Known rows, with every way that one mark hangs from another:
[K407 [K482 K929] [K696 [K201 K508] K800]]: [-0.938 -0.028 -0.076 -0.187 -0.675 -0.289 -0.314  0.420  0.645  0.126
  0.226 -1.072  0.100 -0.360 -0.809 -0.287  3.042 -0.364 -5.766]
[K800 [K201 K508] [K696 K407 [K482 K929]]]: [ 0.949  0.044  0.161  0.807 -1.244 -1.282  0.222 -0.603  0.203 -0.134
  1.786  0.329  0.293 -0.109 -1.100 -0.329  0.804  0.035  1.739]
[K482 K696]: [ 0.002  0.343  0.681 -0.171  0.480 -0.307  1.655  0.804  0.654 -0.058
 -1.259  0.202 -0.336  0.199  1.057 -0.088 -0.900  0.732  2.157]
[K696 K482]: [ 0.515  0.530 -0.165  0.303 -0.395 -1.002  2.037  1.110 -1.598 -0.353
 -0.758  1.208 -1.421  1.616  1.811  0.075 -1.412  1.317  3.445]
[K508 [K201 [K800 [K696 [K407 [K482 K929]]]]]]: [ 0.164 -0.704 -0.149  0.297  0.000  0.997 -1.028 -1.461 -0.940  1.283
 -0.218  0.267  1.520 -0.523  0.101  0.330 -1.789 -0.420  2.968]
[K696 [K201 K508 K800] [K407 [K482 K929]]]: [-0.318  0.557 -0.593  0.671  0.042  0.846 -2.255 -0.148  0.334 -0.118
  0.554 -0.670 -0.082 -0.309 -0.669  0.643  0.987 -0.817 -0.780]
[K696 K201 [K407 [K482 K929]]]: [-0.664  0.743  0.484  0.534  0.155 -0.774 -0.288  1.360 -0.606 -0.535
  0.163 -0.539 -1.562  0.847  0.212  0.018  1.143  0.058 -0.472]
[K482 [K696 K407 K800] K929]: [-1.347  0.815  1.713 -0.201  0.125 -2.270  0.308  0.993  0.576 -0.835
  0.437 -0.546 -0.324 -0.957  0.330  0.708  0.639  0.660  1.886]
[K508 K201]: [ 0.626 -0.533 -0.430  0.061  0.671  1.567  0.163 -0.154 -0.931  0.805
 -1.315  0.048 -0.044  0.421  0.837  0.412 -3.295 -0.363  4.210]
[K800 [K201 K508]]: [ 1.741 -0.275 -1.126  0.173  0.707  1.675 -0.875 -0.475  0.510 -0.064
 -0.570 -0.194  0.071  0.197 -0.843 -0.505 -1.653 -1.007  0.866]
[K696 K201 K407 [K482 K929] K800]: [-1.170  0.747  0.958 -0.115 -0.077 -1.926 -0.018  1.314 -0.105 -1.580
  1.608 -0.023 -2.197  0.244  0.198  1.529  1.558  0.432 -1.177]
[K800 K201 K696]: [ 1.442 -0.834  0.108  0.000  0.406  0.262  0.597 -0.779  0.110  0.168
  0.248  0.673  0.596  0.385 -0.624 -1.442 -0.093 -0.241 -1.263]
[K201 K508 K800]: [ 1.028 -0.132 -1.781  0.259  0.640  2.800 -1.777 -1.348  0.104  0.469
 -0.733  0.298  1.450 -0.545  0.258  0.349 -2.207 -0.726  1.711]
[K407 [K696 [K201 K800]]]: [-0.272 -0.584  0.143 -0.962  0.052  0.322  0.733  0.187  0.020  0.266
 -0.867 -0.219 -0.349  0.316  0.248 -0.914  0.545  0.021 -1.404]
[K201 K800]: [ 0.551 -0.291 -0.703 -0.252  0.992  1.324 -0.725 -0.793 -1.047  0.274
 -1.170  0.844  0.822  0.199  0.969 -0.382 -2.076  0.068  1.524]
[K800 [K201 K508] [K696 K407]]: [ 1.009 -0.331 -0.032  0.661 -0.198  0.577  0.048 -0.912  0.662  0.460
  1.077  0.064  1.059 -0.182 -1.206 -0.854 -0.078 -0.459  0.359]

Rows:
[ 0.603  0.156 -0.376 -0.031 -0.139 -0.767 -0.689 -0.092  0.174 -1.089
  0.942  0.271 -0.564 -0.233 -0.568  0.933  0.140 -0.160 -0.733] | [K696 [K482 K929] [K800 [K201 K508]]]
[ 0.378  0.005 -1.007  0.850 -0.351  1.410 -1.589 -1.612  0.009  0.763
  0.628  0.332  2.256 -0.952 -0.244  0.074 -0.295 -0.357  0.874] | [K201 K508 [K800 [K696 [K407 [K482 K929]]]]]
[ 1.077 -0.322 -1.359 -0.202  1.229  2.782 -1.933 -0.588  1.036 -0.396
 -0.483 -0.095 -0.355 -0.131 -0.129  0.623 -0.646 -1.311 -1.527] | [K696 [K201 K508 K800]]
[-0.912  0.300  0.369  0.422  0.523 -0.005 -0.176  0.043 -0.326  0.333
  0.472 -0.220  0.740 -0.002 -0.807 -0.346  0.030  0.118 -2.725] | [K696 [K407 K482] [K800 K201]]
[ 0.679 -1.070 -0.460 -0.079  0.555  1.953 -0.716 -1.651 -0.629  1.241
 -0.682  0.536  1.469 -0.404  0.351  0.282 -2.646 -0.573  2.787] | [K508 [K201 [K800 K696]]]
[-0.328 -0.215  0.420 -0.820 -0.967 -1.535  0.924  0.514 -0.421 -0.307
 -0.148  0.067 -1.157  0.434  0.410 -0.359  1.447  0.478 -0.063] | [K407 [K696 [K201 K800] [K482 K929]]]
[-1.358  1.033  0.998  0.305 -0.579 -2.627  0.954  1.188 -1.470 -0.902
  1.209  0.457 -1.061  0.286  0.914  1.037  0.058  1.378  2.273] | [K696 K407 [K482 K929] K800]
[-0.331 -0.287  0.091 -0.566 -0.854 -0.667  1.626  0.142  0.172  0.286
  0.058 -0.005  0.115  0.105 -0.276 -0.499  0.538  0.492 -1.358] | [K407 [K696 K482 [K800 [K201 K508]]]]
[-0.058 -0.237 -0.337 -0.556 -0.930 -0.038  0.904  0.124  0.323  0.190
 -0.281  0.023 -0.535  0.288  0.141 -0.166  0.864  0.193 -0.512] | [K407 [K696 [K201 K508 K800] K482]]
[-0.653 -0.270 -0.250 -0.055 -0.650  0.193  0.750 -0.175  0.229  1.118
 -0.373 -0.523  1.284 -0.068 -0.912 -1.196  1.494  0.074 -5.002] | [K407 K482 [K696 [K800 [K201 K508]]]]
[ 0.069  0.357  1.065 -0.528  0.430 -1.460 -0.153  1.133  1.277 -1.348
 -0.334 -0.556 -1.685 -0.341  0.316  0.584  1.142 -0.123  0.957] | [K482 [K696 K201] K929]
[-1.311  0.096  0.481 -0.149 -0.886 -1.522  0.868  0.618 -0.848  0.526
 -0.270 -0.473  0.569  0.039  0.075 -1.006  2.034  0.666 -3.504] | [K407 [K482 K929] [K696 K800]]
[-1.121  0.366  1.302 -0.436  0.889 -0.189  0.801  0.815  1.895 -0.463
  0.058 -0.456 -0.586 -0.538  0.000  0.824  0.653  0.204 -1.603] | [K482 [K696 K201 K407 K800]]
